Every row comes from one small tree of marks. The marks that hang from a mark follow it in brackets, in the order of their numbers. Every link used is in the known rows. Which tree was each row made from?
Known rows:
j406(j376(j830) j529(j783(j630))): [-27.7  -3.8  17.8  -6.8 -12.7 -12.7   1.6  25.9 -17.4   7.0  13.2  34.1
  40.0  20.0 -18.6  -6.8 -24.0 -19.3 -18.8 -14.3  -8.3   9.9 -13.6 -23.3
  -8.3  -1.9   3.5 -27.5 -23.3  12.4  -1.1  13.4]
j529(j406(j376(j830)) j783(j630)): [-26.0  26.3  46.5   7.8 -21.1  23.9  11.6  33.3 -14.0  19.1  -7.3  -5.5
  40.6  22.6 -13.3  -7.6 -30.7  11.0   5.1 -41.9 -30.3  17.9 -19.4 -35.4
  -8.1   7.7  -3.2   7.5 -10.7   2.9  -2.3 -28.1]
j630(j783): [ -0.9  18.4  10.9 -21.0 -24.7 -20.3  56.2  35.4 -19.5  37.3 -13.1 -22.6
  26.4  36.2  36.4  -9.5 -25.2  21.6  13.3 -22.2 -25.5 -15.7  -9.5  -8.1
  23.4 -13.3  26.0 -18.8  -2.7  16.1   1.4  -6.1]
j406(j376 j529(j783)): [  2.6   2.6   2.8 -15.9  -5.1 -22.2   5.8  20.1 -25.5   8.7  12.0  27.5
  36.3  15.0  -1.8 -10.9 -20.0 -11.2   0.8 -14.1 -21.3   3.4  -6.3 -12.1
  -3.5  -4.3   6.0 -35.4 -18.7   9.9  19.6  13.2]
j830(j376 j529(j783)): [  1.4  33.4 -43.1 -31.5  -7.0 -12.5  47.4 -23.0 -33.8   9.1 -18.1 -15.8
   3.8   2.8  -6.6 -17.8 -11.9  -2.3  11.6   3.0  -5.1  13.6 -13.8 -10.9
  14.3 -21.4  -0.7 -40.0   2.8   2.8  -3.6  12.3]
j406(j376(j830) j529): [-26.9 -17.3   7.7  -7.5 -19.9 -14.9   5.8  -1.7 -17.8   0.2   0.9  30.4
  25.4  -4.1   1.2  12.9  -3.6 -18.0 -25.7  -4.0   6.1  -4.5 -10.4  -1.3
  -2.6  -7.3   2.6 -33.8 -21.8   9.2  -2.9  24.3]
j376(j406(j529(j783(j630))) j830(j169)): [-37.5  -4.8 -10.0  18.9 -14.0   7.9  13.6  22.6  -8.4 -10.7 -10.4  -5.4
 -10.6  19.0   1.7  33.6  -9.6  -1.1 -32.9 -34.9   3.5   8.0 -19.2   5.7
   0.2  -5.1  -3.4 -14.1   5.0 -14.0  -6.3  -0.1]
j406(j529): [ -1.1   1.7   9.5  -2.0 -13.6 -23.8  40.9  33.5 -17.9  10.8  -4.0   8.5
   7.2  25.1  23.7  10.6  -9.0  -0.1 -13.6  -4.5   6.0  -5.2  -8.9  21.3
   5.6 -24.5  -1.8 -28.0  -4.5  15.7  -1.8  10.0]
j376(j830): [-41.8   5.0  29.2   4.1 -39.2   6.2  47.0   7.8 -24.2  19.8 -29.7 -18.5
   8.7  23.0  26.1  25.0 -10.5   2.0 -34.3 -15.5  18.4  -0.4 -11.4  -5.0
   1.0 -23.3  14.7 -16.4   0.3  10.7 -20.5  14.9]
j783(j630): [-31.7  10.4  50.6 -11.2 -35.1   7.1  34.7  54.1 -15.8  27.9  -7.1   1.3
  19.3  38.4  30.3   2.2 -36.8  13.0   4.1 -28.4   6.9  -0.6  -1.1   1.7
   3.5  -7.4   4.7  -9.9  -3.1  10.6 -25.4   5.9]
j529(j406 j830(j376)): [-26.6  22.6  15.9  12.9 -11.0  10.9  21.2 -19.2   9.7  14.2 -33.1 -39.9
  13.7  -7.4  20.7  31.5  20.7   5.9  -4.6 -18.9  -9.2   6.5 -16.6   4.0
 -19.3 -11.5 -18.1  -0.9 -15.2  -3.1 -10.1 -17.0]
j376(j406(j529) j830): [-43.8  -9.6   5.2  13.8 -25.7  14.6  26.7  22.0 -10.6 -13.9 -25.1  -3.4
 -16.5  16.8   9.4  44.1 -12.0  13.1 -31.7 -26.6  17.3   0.0 -20.7  22.2
  12.7 -23.5  -4.8  -6.1   1.7  -8.8 -10.5   6.5]
j830(j376(j406)): [-25.0   4.4 -14.4 -25.3 -29.4  12.2  23.5 -11.2 -28.5   8.3 -31.3 -21.3
  -4.8 -18.8  20.3  26.0  -8.7  11.0  22.8 -29.2   1.0   0.3  -8.0  24.9
  21.4 -15.0  -3.1 -27.7  -4.4 -26.3  -6.0  15.4]
j406(j376(j830(j169)) j529(j783(j630))): [-23.3  -6.4   2.3  -5.2  -7.3 -17.7  -4.6  12.1 -15.7   5.6  16.8  31.0
  36.1   9.4 -13.3  -4.9 -13.8 -29.1 -21.4 -14.9 -11.1   9.0 -10.5 -24.2
 -14.4  10.0   3.8 -34.7 -20.9   6.5   0.9  14.1]
j406(j376): [-16.7  -0.6  19.8 -25.0 -32.4   1.4  10.5  -4.4 -31.0  18.4 -10.5   9.0
  27.4  -0.1  30.7   7.4 -17.2   2.1   8.9 -22.0  -8.2  -9.4   4.0  -6.0
   1.1   0.2  16.5 -30.7 -12.1   1.7   3.0  20.9]
j830(j169 j376): [ -6.6   3.3 -39.1 -25.2 -21.6 -16.9  21.3 -42.5 -32.3  22.2 -18.7 -25.2
   4.9 -35.7  32.0  17.6  18.3 -22.2   7.8 -17.0  -2.2  -2.6   0.2   8.2
   1.2   4.3   5.6 -53.6  -2.7 -20.5  -5.4  20.5]
j529(j406): [ -4.7  20.7  32.1  11.1 -27.8  13.9  41.8  18.6 -16.3  17.5 -28.7 -24.9
   9.4   8.4  32.1  19.7  -6.3  25.1   3.7 -27.2  -8.0  -3.7 -15.1  11.2
   6.9 -11.4  -5.1   0.7   5.5   2.8  -2.9 -25.2]
j830(j529(j406 j783)): [ 11.7  42.6 -10.3   3.2  -5.9   2.4  54.9  12.7 -19.7   3.7 -18.5 -17.4
  -1.0  31.8   4.7 -13.1 -18.1  22.6  -1.4  -7.7 -12.1   7.3 -19.6 -14.4
   9.2 -19.1  -2.9  -9.7  18.0  17.2   3.4 -24.2]

Write each row's tree:
[  8.1  32.2 -59.9 -14.2   4.0  -9.4  24.7 -36.3 -18.4   2.3  -8.6 -17.4
   0.2 -23.7 -11.5 -14.1   8.8 -10.9  11.6  -8.0 -16.6  16.2 -17.5 -14.1
   1.5  11.1 -15.0 -37.0   9.2 -11.5  -7.1 -16.2] => j830(j169 j376 j529(j406 j783(j630)))
[-12.1   6.7   6.1  -3.9   4.9 -22.0  -3.2  13.2  -6.0   6.5  12.1  19.2
  38.9  23.6  -0.2  -4.0  -8.6 -20.2 -12.7  -9.9 -20.7   6.7  -6.5 -22.0
 -24.2  -6.2   3.0 -28.7 -26.6  15.0  16.1  12.7] => j406(j376 j529(j783 j830))
[-28.3  -4.9 -13.8 -14.2 -26.6  -1.9   9.2 -38.1 -25.4   1.8 -10.7  10.7
  14.2 -12.2  15.5  12.0  -0.3 -14.5 -19.5  -8.8   4.4  -7.1  -4.5 -21.5
  -5.9   6.4  14.7 -36.7  -4.8   2.3  -7.5  23.0] => j406(j376(j830(j169 j529)))
[-20.0  -1.0 -20.7 -21.5 -20.8   0.7  21.2  -4.4 -23.8   1.3 -22.0  -8.9
  -4.1 -18.8  11.8  25.7  -3.7   5.1  16.9 -21.6   1.7   1.5 -11.9  33.0
  21.2 -16.7 -10.5 -29.8  -8.4 -22.7  -2.7  15.8] => j830(j376(j406(j529)))
[-21.6   4.8 -12.0 -21.5 -17.5   3.6  18.7  11.5 -22.2   4.4 -15.0  -6.0
   3.7  -6.0   1.4  14.7 -15.2   4.8  21.9 -28.0  -5.1   9.7 -12.1  20.4
  17.8 -14.4 -11.7 -25.8  -9.4 -22.0  -5.2   9.8] => j830(j376(j406(j529(j783(j630)))))
[-37.0 -13.7 -18.8  19.2 -18.2   5.8  16.6   4.0  -9.3 -16.0 -19.4  -6.0
 -20.8   2.5  14.6  48.1   4.8   0.4 -35.9 -29.0  13.5  -2.2 -17.3  19.9
   3.4  -8.2  -2.5 -18.7   5.8 -16.5  -8.5   6.4] => j376(j406(j529) j830(j169))
[-30.7   1.3  -4.4 -14.9 -23.3   1.1   5.4 -20.2 -23.6   5.9  -3.8  13.1
  22.3  -0.2   3.9   0.2 -11.1 -16.0 -17.5 -15.2  -1.8   0.7  -5.3 -31.7
  -9.2  10.5  13.0 -33.9  -6.1   3.4  -8.7  19.0] => j406(j376(j830(j169 j529(j783(j630)))))
[-22.0  30.2  23.7  21.6   3.9   9.9 -12.4   9.7  12.0  17.2   2.0 -19.6
  40.3  21.2   1.2  -0.5  -3.7  -7.8  -3.5 -39.7 -41.4  17.5 -11.1 -44.6
 -45.7  23.7  -6.7   0.1 -15.7   2.2   4.2 -30.7] => j529(j406(j376) j783(j630) j830(j169))
[-25.0  21.3  -9.4  14.5 -15.7   3.2  38.3  -7.8 -13.1   3.9 -16.8 -17.1
   0.2  16.2   1.9   7.3  -0.9  -4.3 -38.2 -11.3   5.1  10.0 -21.0 -25.7
  -8.0  -3.6   3.3 -16.0  11.2  10.7 -18.2 -12.0] => j376(j830(j169 j529(j406 j783(j630))))
[-37.6   9.7 -26.1  10.8 -16.9  18.8  23.4   1.3 -12.9 -15.7 -19.6 -13.4
 -23.8  19.7   1.3  24.2 -13.2   9.4 -28.7 -28.7   7.6   8.0 -19.4  -9.9
   4.1  -3.8   2.8 -13.1  19.2 -11.9 -12.5  -1.8] => j376(j406 j830(j169 j529(j783(j630))))
[-23.4   0.5   4.9  10.5  -9.8   6.5  18.5  29.6  -0.6 -10.0 -16.8  -6.2
 -13.3  26.3  25.4  35.3  -9.6  18.6  -9.2 -28.6   1.8  -3.0 -11.0  26.5
   3.1 -20.4  -9.8  -8.1  -1.0  -7.8   2.6   2.6] => j376(j406(j529(j830)))
[ -5.4   3.6 -10.8  -1.6  10.6 -28.5 -10.6  -0.6  -5.3   5.6  15.4  15.3
  34.9  14.0   3.7  -1.3   3.0 -29.4 -16.5 -10.3 -24.0   6.3  -4.0 -23.5
 -30.4   5.2   3.0 -37.7 -23.3   9.0  18.6  12.7] => j406(j376 j529(j783 j830(j169)))
[-15.8  21.1  11.5  31.4  -6.0   3.8  16.9 -11.9  13.9  12.7 -25.0 -40.1
   5.9   6.2  37.4  32.8  25.7   2.1 -21.2 -24.6 -13.0  -0.5 -10.9  -2.8
 -32.4   1.3  -8.5  -2.5  -2.5   2.6  -3.5 -25.5] => j529(j406 j830(j169))
[-21.8   8.5   1.4  11.1  -1.4   4.0  11.2  40.0   0.4  -6.3  -5.1  -6.9
  -6.2  35.1  13.6  23.1 -17.1  12.0  -6.9 -35.7  -9.6   6.1 -11.1  11.0
  -6.1  -8.7  -8.5  -8.7  -0.1  -8.5   3.9  -4.3] => j376(j406(j529(j783(j630) j830(j169))))
[-10.8   0.4 -17.3   2.1   2.8 -31.5  19.1  -3.6  -0.7   6.3  -3.6  -5.0
   7.7   2.6  20.5  20.5  20.2 -23.3 -23.3   0.9   3.9   0.7  -8.1  13.8
 -17.2 -14.1  -9.0 -37.7 -14.5   6.2  -5.9  14.5] => j406(j529(j830(j169 j376)))
[-15.3  28.1 -39.7 -28.5  -7.5   9.0  30.2  -2.0 -23.2  -6.1 -15.6  -7.5
  -7.9   5.3 -16.4  -9.8 -24.9  10.3  22.7 -17.4  -5.5  17.0 -17.3  -4.0
  21.4 -14.0 -11.9 -25.3   5.6 -13.7  -7.4   4.2] => j830(j376(j406) j529(j783(j630)))
[-12.8  13.4  -6.4   1.9   9.7 -28.4  15.8  23.6   0.7  13.7   8.7  -3.1
  22.2  27.0   0.7  -1.0   0.2 -25.9 -17.2  -9.6 -11.0  16.0 -10.1  -8.5
 -24.7  -9.2  -8.8 -31.7 -18.0   9.5  -2.6   5.9] => j406(j529(j783(j630) j830(j169 j376)))
[-31.2   7.4 -21.8  -0.9  -7.4  -2.9   7.0 -32.2   0.8   8.4 -24.0 -36.2
  -1.3  -7.4  33.6  36.4  20.4 -11.6  -8.9 -22.8  -2.9   2.0  -2.4   2.4
 -22.7  -3.0  -2.0 -28.5  -9.0 -15.8  -7.1  15.1] => j529(j830(j169 j376(j406)))
[-30.7  -3.4 -19.7  19.1 -12.9   4.4  16.6  12.2 -13.1 -11.9 -15.3 -10.7
 -14.7  14.0   6.1  36.9  -3.8  -0.4 -35.3 -32.6   3.3   5.9 -19.8   5.9
   0.5  -8.1  -0.7 -17.8   6.7 -14.4   0.0   1.6] => j376(j406(j529(j783)) j830(j169))
[-13.6  -5.4  -9.6  -3.7  -6.2 -22.7   0.3  -3.7 -23.2   4.4  10.1  22.5
  32.0   3.6  -7.4   0.9  -4.3 -29.0 -25.3 -11.2 -12.1   5.9 -10.9 -23.2
 -12.9   3.8   8.2 -39.9 -18.7   5.5   9.9  15.5] => j406(j376(j830(j169)) j529(j783))
[ -1.6  24.4 -37.9 -18.9 -13.8   1.3  43.3 -36.8 -19.6  -1.2 -27.2 -15.3
  -6.9 -27.7  -0.2   2.2   8.0  10.0  12.2   3.4   3.1   4.8 -19.8  12.4
  19.7 -15.8 -17.4 -26.3   6.3  -4.2 -12.7  -6.2] => j830(j376 j529(j406))
[-18.9  18.1  -8.1  16.4  -5.3   2.5  10.1 -36.8   9.6  12.7 -28.1 -43.2
   8.8 -22.9  25.4  33.2  35.6  -7.8  -9.8 -20.0 -12.3   4.5 -12.7   2.0
 -28.5   2.8 -16.2 -13.8 -10.8 -10.7  -8.0 -18.1] => j529(j406 j830(j169 j376))
[-24.7   9.5  12.1  10.3  -5.1   8.8  15.4  50.3  -0.7  -5.7  -8.7  -5.0
  -4.0  42.7  11.9  22.3 -24.3  17.5  -4.1 -35.4  -7.7   7.7 -13.2  11.5
  -1.9 -17.1 -10.1  -2.9  -3.0  -4.8   4.2  -3.9] => j376(j406(j529(j783(j630) j830)))
[  4.7  13.6 -76.5 -28.1  -7.4 -23.3  30.2 -61.7 -27.1   0.7 -14.4 -14.5
 -12.8 -36.8  14.4   1.8  21.3 -20.0   0.8   7.3   6.9  -0.6  -6.1   2.5
   7.7   0.9  -1.7 -58.7   9.5  -9.5  -9.8  18.2] => j830(j169 j376 j529)
[-10.5  29.9  43.9   0.7 -17.7  20.8  12.0  40.4 -17.7  21.6  -3.1  -4.2
  41.9  23.1  -6.0 -14.4 -34.4  16.6  22.2 -43.4 -37.3  14.7 -14.5 -27.9
  -5.5   9.2  -4.7   3.9  -8.6   2.0   4.8 -30.7] => j529(j406(j376) j783(j630))
[ 22.7  37.4 -43.9   7.9   3.5 -10.0  39.5 -15.0 -19.1   1.0 -10.5 -22.1
  -7.4  10.5  11.8  -8.4   4.5   2.9  -8.4 -10.1 -17.2   3.8 -14.3 -17.1
  -3.2   3.2   1.1 -26.9  24.4   5.6   7.3 -23.7] => j830(j169 j529(j406 j783))
[-33.0  -9.1   6.1 -11.7 -33.5   1.4   3.7 -27.9 -27.2  12.9 -12.1   3.3
  22.7 -12.9  22.5  18.5  -1.7 -15.3 -17.5 -20.2   1.2  -7.6  -1.1 -16.8
  -7.6   8.3  18.6 -35.3 -11.3  -2.9  -4.6  24.3] => j406(j376(j830(j169)))
[ -2.1  38.2 -25.8 -18.9  -5.2   3.2  37.9  -9.7 -19.1   4.9 -15.9 -12.4
   8.5  -3.8 -19.1 -17.4 -12.5   6.5  19.3  -7.0 -10.9  19.2 -22.6 -11.2
  13.0 -10.2 -17.6 -19.9   2.2  -1.2 -11.3 -15.4] => j830(j376 j529(j406 j783(j630)))
[ -9.4   8.7   0.6   2.6 -11.7   5.3  27.6  44.1 -18.2  -5.1 -13.7  -4.5
  -8.0  33.5  16.0  19.9 -26.8  22.2   3.6 -34.8  -8.8   2.2 -13.1  19.8
  15.0 -18.9  -3.4 -10.8   5.4  -8.6  13.0  -1.7] => j376(j406(j529(j783)))
[-15.0   3.7  -0.8  -0.2  -1.4 -25.9  26.4   8.8  -1.0   8.3  -7.4  -2.5
  11.2  12.6  16.8  19.0   9.3 -14.1 -20.1   0.7   6.0   3.3 -10.2  14.0
 -12.3 -24.4  -9.5 -28.0 -19.0  10.8  -6.4  14.6] => j406(j529(j830(j376)))
[-38.8   0.3   5.7  15.0 -19.2  12.7  27.6  30.1 -14.1  -9.7 -20.6  -7.6
  -9.2  30.1   0.6  33.8 -19.6  12.8 -30.1 -30.3   6.3   8.1 -23.1   7.9
   8.7 -24.1  -2.5  -5.0   1.0  -7.1  -3.1   1.1] => j376(j406(j529(j783)) j830)
[-34.7   4.5  11.2 -16.9 -26.5   4.8  13.2  -7.3 -23.5   7.3  -6.8  15.6
  26.3  10.0   0.3  -2.8 -23.0  -6.0 -13.1 -13.4   1.0   2.9  -7.6 -30.4
  -2.8   0.0  12.1 -25.2 -10.1   9.1 -10.5  18.2] => j406(j376(j830(j529(j783(j630)))))
[ -4.8  19.5  12.5  11.4   5.9 -25.5  33.9  39.8  -2.7  14.1   0.6  -6.5
  20.6  51.5  11.3   1.6  -8.5  -8.1 -23.7  -7.9  -9.2   9.8 -11.1  -7.0
 -20.9 -26.4  -1.5 -20.2 -11.6  22.2   6.6   2.0] => j406(j529(j783 j830))
[-26.6  16.4 -13.2   5.5 -18.7  -4.0  40.8  -6.1 -18.4   7.5 -13.9 -12.7
   0.5  25.8   7.1   3.2  -6.9 -12.0 -40.7  -7.6  11.3   8.5 -14.2 -27.3
  -6.9  -7.7  11.1 -26.5  11.6  13.4 -20.9   4.6] => j376(j830(j169 j529(j783(j630))))
[ -9.0  15.7   8.5  12.7   8.5 -27.7  19.8  41.5   3.5  13.8  12.0  -1.1
  20.9  46.4  11.6  -1.9  -7.0 -17.7 -25.7 -13.0 -11.1  11.0  -8.8 -12.9
 -27.7  -9.3  -3.4 -23.0 -11.5  18.9  -0.5  -0.1] => j406(j529(j783(j630) j830(j169)))
[-15.1   2.2   3.7  -2.1   8.9 -23.4 -14.8  14.1   0.0   6.3  22.8  24.2
  39.5  20.4  -2.9  -7.2  -7.4 -28.9 -14.1 -14.8 -21.9   8.7  -3.5 -26.5
 -32.0  10.2  -1.0 -33.1 -26.2  10.9   8.8  11.4] => j406(j376 j529(j783(j630) j830(j169)))
[-31.4  10.8 -34.4  11.8 -15.3  15.2  28.4 -11.4 -16.3 -16.3 -25.1 -20.3
 -27.0  16.6   5.6  27.5  -6.3   8.8 -31.6 -25.9   5.8   5.9 -19.1  -7.2
   5.8  -8.4   4.7 -16.2  20.9 -11.2  -5.3  -0.4] => j376(j406 j830(j169 j529(j783)))
[  9.6  35.9 -12.1  -4.6  -6.4   3.4  36.3  -0.6 -21.0   0.6 -13.0  -4.5
   9.0  16.6  -2.2 -14.9 -17.6  18.0   4.0  -9.3 -18.5   7.2 -16.8 -21.6
   5.6  -8.9  -1.0 -14.0  11.5  13.7   7.6 -18.8] => j830(j529(j406(j376) j783))
